Each row was made from one path, in order. Every step used is in the known rows, and no mark comes twice. Write each row's path.
Known rows:
fegab detoset bimasip: [  4  -3   7  -3  -7  -1 -19   7  21  22  25 -13   6  13  12   4  -3 -10
  14  -8  -1   0  13  17 -21  10 -23 -15  11 -19  15  -8   0  12 -10 -22
 -16  -6  -6   5   7  28   2  11  13  41   4  -8 -12  16  23   8   4 -14]
fegab sofi: [ -6  13   6  12   1  -7  -4  -7  15  -1   5  -2   1  -1  12  14 -19  -3
  18 -18   3  -9  16  -2 -12  11 -15  -3   0 -22   9  -7  11   2   7 -13
 -18 -15   3  -1  -9   0   1  20  -3  13  -6  -6  -7   0  20 -13   4  -5]
gorid dezi fegab sofi bimasip detoset: [-18   3  13   7   0  14 -11   0  33   4  32   3 -10   4   1  26   2   3
  39 -31  43 -14  -8 -21  -6  29 -23   4   6 -20   7   6  14   7  29 -31
 -31 -12  28  18 -18 -18  -9  36  30  20  27 -20 -18 -11   2  19  14   6]
potus pezes dipom bimasip: [ 13  -6  25 -15 -18 -17 -11 -10   4  -3  13 -10  20  16 -12   8  -9 -15
  22  16 -10 -15 -10  12  -5  10 -11 -15  -4 -14  -2 -11  -5   0 -20  13
  -1  -4 -11 -12  -2  46 -15  12  -7   1 -19 -13 -13  -1  31 -10  -5  -3]
sofi fegab detoset: [  2   5  14  11 -13  14  -5   7  -2  16  35  -3   7   1   2   1  -2 -14
  11   0   8   2  -8   0 -14  36 -19 -11 -12 -30  -5   1  -9  14  -2 -30
 -26 -18   3   8  17   5   4  10  -5  27   9  -9   1  12  24  -1  -3 -13]
gorid dezi: [-20   5   5   6  23   3 -10   7   4   0   7  12 -14 -20  -6  24 -12 -14
  11   7 -13  -7   1   3  -8  -4 -15   2  -7   7 -14  -3  -9  11  20 -12
 -15 -12  -5  -3   0  -7 -10  12   9   0  -2 -13  -3  -4   3  11  -8   7]
dezi fegab: [-12   7   1  -2   5  -2 -12   5  15   2   3   5  -8 -17   5  15  -5  -8
  14  13   9   8   1   4 -14  20 -15  -2   4 -11   2 -15   5  -8   0 -22
  -8 -24   7  11  -1   0  -3   4  14   8   1 -14  -4  12  11  15   2 -10]
dezi gorid: [-10   3  -7  -2  10  -3   3   5   9   4 -15   5 -14 -30  10  16  -9   1
  18  -6  -2  -1   8  13 -12 -11 -16   8  -6  -6   1  -7  -8   7  -2 -11
  -6  -6  -4   5  13   5   2   6  13   7 -10  -3  -5  -4   4  17  -5   6]
podeg fegab: [  0   2   5  10  10 -12 -14  12  12  14  13   6   0  -2   9   5  -3   3
  12   4   9  -1  -8  16 -19  24 -23  -5  -5 -10   5  -9   7   1   4 -19
 -11 -20   5  -2   7   4  -2  17   4  11  11  -6  -2  -6   6   5   5  -9]
detoset bimasip: [ -4   7   3  -7  -1  -4  -9   2  17   5  14  -8  -2   2   9  10 -11  -7
  17  -2  -3 -14   9  26 -11  -9 -14  -4   3  -7   7  -5   9   4  -3  -4
 -12 -12 -14   0  -4  26   2  16   8  24  -1 -12 -12   2  16   3   3  -9]
potus pezes dipom: [ 10  -6  20 -15  -2 -11 -20  -2  -4  -6   4  -1  26 -11 -10  15 -18 -20
  26  24 -10  -9  -9   5 -12   3  -5 -16   0  -3  -8 -13 -15  -1 -20  17
  -2  -7 -13 -14  -3  26 -20  12  -8   8 -12  -9 -11   6  29 -15  -6   0]
sofi bimasip detoset: [  2  -2  24 -14 -16   5 -11   7  29   4  33  -6   0   1   9  -3   3   6
  28 -18  22 -11 -16  15  -7   5 -16 -13 -10 -23   6   3   5   7   4 -12
 -12 -10   6  20  -2  15  -7  11  12  18   6 -15 -23   0   9   9  19  16]
potus pezes: [ -3   1  13 -12  -1 -12 -13   0  -5  -1  12   1   4 -12  -2  14 -14 -14
  14  16 -15  -3   2   6 -16  -4   0 -13  -7   1   1 -13  -9  -4   1   7
 -11 -12 -16  -6   0   5 -14   3  -5   6 -11 -13 -11   5  18  -9  -2   7]
bimasip dipom fegab detoset: [ 27  16  26  14  -2   3 -15 -14  27  21  42   0  12  19  -1  -2   5   2
  -5 -14   8  -8 -15  22 -19  33 -27 -12 -12 -39  -4   2  -7  15 -13 -24
 -23  -9   3   2   0  39  -5   3  -9  26  11  -4   2   2  27  -3   8   1]
bimasip sofi fegab: [ -3  27  18  11   2   5   6   2  -2  -4  37  -5  -2  12  -1  13  -8 -11
  24 -17  23 -17  -9   4  -4  30  -6   3 -14 -28 -10  -3   0  16  13 -29
 -11 -20  13  -7   4  -7 -12  18 -13   9  12 -17   4   0  11 -14  -3   0]
dipom bimasip: [ -1   0   9   2  -6  -7  -3  -4  14   4  17  -9 -12  15   7   4  -1  -1
   6  -4  -4 -11  11  21  -4   1 -25  -4  -6 -24   0 -10  10   9   4 -12
  -6 -15   0   4   1  25   2   6   5  -3 -13 -12  -8  -2  16   9   0  -3]
dezi fegab dipom bimasip: [ -5  21  -2  15  -8   1 -12  -7  17   9  16  -4 -16  14  11  -2   8  -4
   9   1  20  -8 -12  11 -11  25 -16  -1   6 -28   1   7  22   2   0 -30
 -10 -36  13  13   2  17  -3  18  33   7   6 -16   4  13  21  12 -12 -25]
dipom fegab detoset: [ 14  -4  18   9   4   7 -25  -8  18  16  31   3   3  11   2  10   3  -9
  -2 -18  -6   1  -3  19 -22  33 -31 -20 -11 -22   2  -2 -12  17 -11 -25
 -17 -10   2   3   9  13  -1  10   0  12   1 -10   1   2  21   3   3  -8]
pezes dipom fegab: [ 12   0  25   6   0  -9 -26 -11  15  -2  21  -2  13   8 -11   7  -4 -13
  12  -7 -10 -11 -12  24 -16  26 -22 -13 -15 -18  -6  -4 -10   9 -21   3
  -4  -3   3 -12  -6  27 -19  21  -8  -2  -2 -11   6  -8  26 -14  -5  -8]
dipom bimasip detoset: [  6   0  20  -6 -18   1  -8   1  33   8  32 -18 -13  15   6  -6   2   4
   1 -21   8  -5  -6  26  -1   8 -32 -20 -19 -20   9  -7  12  16   1 -13
 -10 -15   2  23   1  27  -9  19  14   2  -4 -11 -21  -9  13  15  11   7]
pezes dipom bimasip sofi fegab detoset: [ 23   7  27  20 -22  10  -5  -7   9   5  50 -23  14  45   2   0   6 -13
  22 -18  26 -29 -14   9  -3  52 -25  -7  -7 -53  -9  -7   3  34 -19 -41
 -10  -8  22  -6   8  26  -9  22 -13  20  10  -7  -5   3  27 -12  -6 -16]
pezes potus: [  0  -3  16 -16  -1 -12 -18   6   0   2   2   6  -5  -5  11   9 -13  -4
  15  -2 -10  -2   0  18 -15  -8 -21  -6 -11 -17  10 -17   3  10   3  -8
  -2  -5 -16   5  -2  14 -13  -6   0   3 -18 -16 -15   7  26 -12  18  -8]
sofi fegab detoset bimasip: [  1   9   8   3 -18  12  -6   5  11  18  46 -17  13  15   6   2  -3 -15
  10  -7   9  -7   5  16 -15  30 -18 -13  -1 -32   8   4  -2  22 -13 -31
 -26 -14  -4   9  13  19   6  20   2  46  16  -8  -9   6  24   3   0 -18]
bimasip dipom: [  9  23  17   5  -2  -6  -2  -7  15   9  12  -4   5  -5   3   4 -10   9
  10  11   6 -14  -5  20  -7   4 -13  -4  -9 -28  -8  -5   1  -3   2 -10
 -16 -15  -3  -1  -9  34   4  -2 -14  14   5  -1  -4   8  22  -5   3  12]
dipom bimasip sofi fegab podeg: [  8  20  23  25 -19 -10  11 -12  18   0  53 -15 -12  32   8  16   1   3
   1 -21  42 -23  -8  10  -2  39 -14  -8 -12 -31 -20   2  12  25   3 -38
 -17 -17  26 -11  -6  -2 -14  28 -11   2  10 -10  -4 -21  12  -6  -8 -15]
gorid dezi fegab: [-20   7   1   8  24   2 -11   4  10   4   2  11 -18 -26  -3  35  -6 -18
  14   7   4   5  -6  -6  -7  18 -15  11   1   3 -13 -10  -6   2  17 -23
 -19 -22   5   1  -1 -13  -8  21  23   2  15 -15  -2   1   4  25  -9  -6]

Write each row's path:
[ 12  10  23  18 -16  11   5  -4   6  13  57 -14  -7  41   8   3   6  -3
  17 -26  29 -20  -4   7  -6  44 -23  -2 -12 -48  -2  -5   6  27  -1 -48
 -17 -11  18  -2  14  10  -5  20  -5  17   4 -14  -6   0  17   0  -3  -9]  dipom bimasip sofi fegab detoset
[ -9   6  17   2 -15   8 -10  -2  37   3  32  -4   0  12  11  10   6  10
  36 -29  45  -9  -6  -7  -8  35 -17  -4   3 -34  19   2  18  -4   9 -27
 -26 -13  27  23 -14  -2  -5  25  21  24  21 -16 -24  -2  15  14  15  -1]  dezi fegab sofi bimasip detoset
[  7  19   0  23  -8  -1 -14  -7  23  14  25  -8  -1  31  12 -10  10  10
   7  -6  17 -17 -18  24 -17  28 -29  -5  -2 -24   6   8  19   7  -2 -23
  -9 -29  15   0  12  21  -3  23  21  15   6  -8   4  -1  13  -1  -2 -29]  podeg fegab dipom bimasip
[  3  22  26  27  -5  -7   1  -1   9   0  40  -7 -10  10   5  21  -6  -3
  11 -12  42  -9 -13   3 -11  37  -6  -7 -15 -22 -17   4   1  24   0 -36
 -17 -18  17 -17  -4 -16 -14  25 -13   8  20  -9  -4 -16  12  -7  -7 -13]  bimasip sofi fegab podeg
[  3   1  29  12  -9  -2 -11 -27  28  -9  35   0  23  30  -1  14  -2   6
  40 -29  16 -32  -4  13 -15  39 -17  -2   2 -41   2   1   5   8 -13  -1
 -16   3  22 -15 -18  23  -4  29 -13  10   0 -21  -3 -12  30 -27   1 -10]  pezes dipom fegab sofi bimasip
[-11   6  13   2 -11   0   1  -7  19  -1  19   3   5  12  20  12 -11  11
  40 -21  20 -26   6  -2 -12  12 -13   2   8 -34  10  -3  15   2  11  -6
 -20  -6  15   5  -9   2   8  12   0  19  -6 -17 -13  -2  19  -9   7   4]  fegab sofi bimasip
[ 15  15   3  13 -21   3 -23  -2  39  21  41 -14  -7  37  13 -20  16  14
   3 -15  22 -14 -27  32 -16  27 -36 -20 -10 -22  13  15  28  12  -1 -23
 -17 -28  20  18  14  24  -5  35  29  18  21  -6  -9  -6   6   8   8 -16]  podeg fegab dipom bimasip detoset
[  0   4  30   5 -11  11 -14 -17  46  -3  53  -5   1  33   7  13   2  13
  24 -53  26 -20  -9  12 -12  33 -29 -13 -14 -35  17  11  11  18   3  -9
 -25   1  24   8 -13   6  -8  32   0  13  10 -20 -13 -18  19  -6  21   7]  dipom fegab sofi bimasip detoset
[  9  20  18  16 -12  -8   3  -6  21   4  53 -16  -3  26  11  20  -3  -4
  14 -19  38 -22   2  17  -2  30  -2  -9  -6 -18  -4   6  11  27  -5 -32
 -22 -12  14 -19  -8   2 -17  34  -3  28  27 -13 -10 -17  18 -12  -5 -22]  detoset bimasip sofi fegab podeg
[ 11  27  24   9   6  -1 -11 -18  29   7  28   3   4   8  -1   7  -2   2
  -8  -8   7 -14 -11  31 -11  23 -17  -4 -19 -27 -11  -2  -1   9  -7 -10
 -16 -14   2  -6 -11  33  -6   9 -16   4  10  -8   5  -3  22 -12   5   7]  bimasip dipom fegab
[ -3  29  -1  14 -21  11   6  -7  14   1  42  -9  -3  22   7  -2  -1  -6
   8  -8  15 -18 -14  17  -7  31 -12  -7  -9 -40 -10  16  13  15  -4 -23
 -21 -32   7   4  10  16   2  19  12  15   6 -18   6   8  19  -9 -20 -15]  sofi fegab dipom bimasip
[ 21   4  31  -6 -12 -19  -7 -15  -1  -6  28 -15  19  35  -9  12  -3 -14
  29  -3   6 -31  -7  13  -4  12  -8  -6   1 -16  -3 -16   3   8 -13  -2
   6  -6   3 -20  -8  38 -23  21 -11  -2 -14 -14 -19   4  27 -18  -7  -1]  potus pezes dipom bimasip sofi
[ -4   1  23  -1 -16   7  -6  -5  34  -1  36 -11   2  18  19   6   0  11
  33 -34  30 -16  -1   3 -12  14 -17 -12  -4 -35  15   8  20   8  12 -14
 -21  -5  17  17 -12   4  -6  20   8  24  10 -12 -25  -5  13  -5  19   6]  fegab sofi bimasip detoset
[  2  19  18  13  -8   4  17  -7   1  -5  46 -11  -6  32   4   8   5  -1
  14 -25  25 -25  -6  11   8  37 -16   8 -15 -42  -4  -4  15  24   7 -31
 -11 -16  12  -7   2  12  -6  22  -6   5   3 -20  -7  -3  12  -8  -5  -4]  dipom bimasip sofi fegab
[ 19   3  28  21  -7 -15 -29 -20  27   0  23   3   6   7  -7  21  -1  -7
   1   0   8  -3  -9  22 -18  40 -23 -23 -13  -7 -21  -1  -9  16 -31  -6
 -10  -4   7 -22 -17  14 -21  25  -7  -1   6  -1   1 -24  27 -10  -5 -21]  pezes dipom fegab podeg
[ -8  11  21  19   6  -2 -12 -19  23  -4  25   4  -2  15  10  22 -10   1
   7 -32   4 -16   6  12 -18  31 -25  -6  -5 -30   2  -3   7   6  -3 -11
 -16  -7   7  -8  -8   4  -2  24 -10   6  -2 -13   3 -12  24 -18   5  -7]  dipom fegab sofi
[  3   6  23  21   1 -14 -17 -13  28  -1  32   6 -10   3   5  22  -1  -7
  -9 -11  11  -1  -7  23 -21  29 -22 -23 -16  -6 -10   3  -3  16 -12 -16
 -16 -10   7 -12 -12   0 -13  22  -2   0   6 -11   4 -25  18  -4  -4 -10]  dipom fegab podeg
[  5  38   1  13  -7   8  -6  -7   4   2  49 -14   2  29  11   2  -1  -8
  27 -20  30 -29 -10  21  -8  30   5   2  -1 -31   1  15  15  19  -3 -23
 -17 -17   8 -13   6  18 -12  30   8  39  30 -24   0  13  19 -26 -12 -21]  detoset bimasip sofi fegab dipom
[ -7   5  11  17   2  -3  -3   0  21   8  26   5   9  29  18   9   6  21
  39 -23  38 -25  -2   0 -19  31 -22   6  12 -29  17   5  20   4   8 -21
 -27 -11  26   3  -2  -2   2  24   2  28  15  -9 -12  -5  13  -9  15 -10]  podeg fegab sofi bimasip
[  6  12  19  17  -2   7  -4   1  -3  10  44  -8   9  19   7   7  -3 -12
  17 -18  23 -12  -9  -4 -12  43 -13  -2 -10 -41  -3  -5   0  26   2 -40
 -24 -13  12  -5  13  -2  -3  17 -11  28  15 -10  -2  10  14  -6   2  -9]  bimasip sofi fegab detoset
[ 15  25  21   0   0   0 -14 -20  34  10  39 -10   9  23   1   4   0   2
   1 -17   6 -25  -4  44 -11  14 -18  -3  -8 -24   0   4   4   8 -17  -4
 -18 -10  -3  -1 -15  53  -3  18 -11  26  15 -14  -6  -8  27  -6   6  -2]  detoset bimasip dipom fegab
[ 13  16  34  -2  -4   6  -5 -19  32   0  43   3   9  21   0   7   9  17
  17 -15  18 -31 -20  24 -10  17  -9   3 -10 -39 -12  13   3  14   2  -6
 -16  -8  12   2 -11  38  -1   0  -9  12  14 -20  -6  -1  25  -9  11  15]  sofi bimasip dipom fegab
[  7  26   9   9 -34  18  -4  -4  27   8  60 -21  -3  27   6 -15   9  -3
   1 -16  27 -12 -23  23  -3  35 -23 -23 -22 -36  -2  23  18  21  -5 -25
 -21 -31  13  16  10  18  -8  32  18  22  13 -17  -2  -4  17   0  -9  -6]  sofi fegab dipom bimasip detoset
[ 14  -6  45 -13 -23   0 -23 -20  34 -10  56  -5  36  39  -5  14   0  -4
  34 -39  20 -22 -17   9 -11  41 -19 -22  -6 -29   6  10  -1   9 -22  12
 -19   6  16  -3 -18  24 -25  39 -11  19   9 -22 -24 -18  32 -23  15   6]  potus pezes dipom fegab sofi bimasip detoset
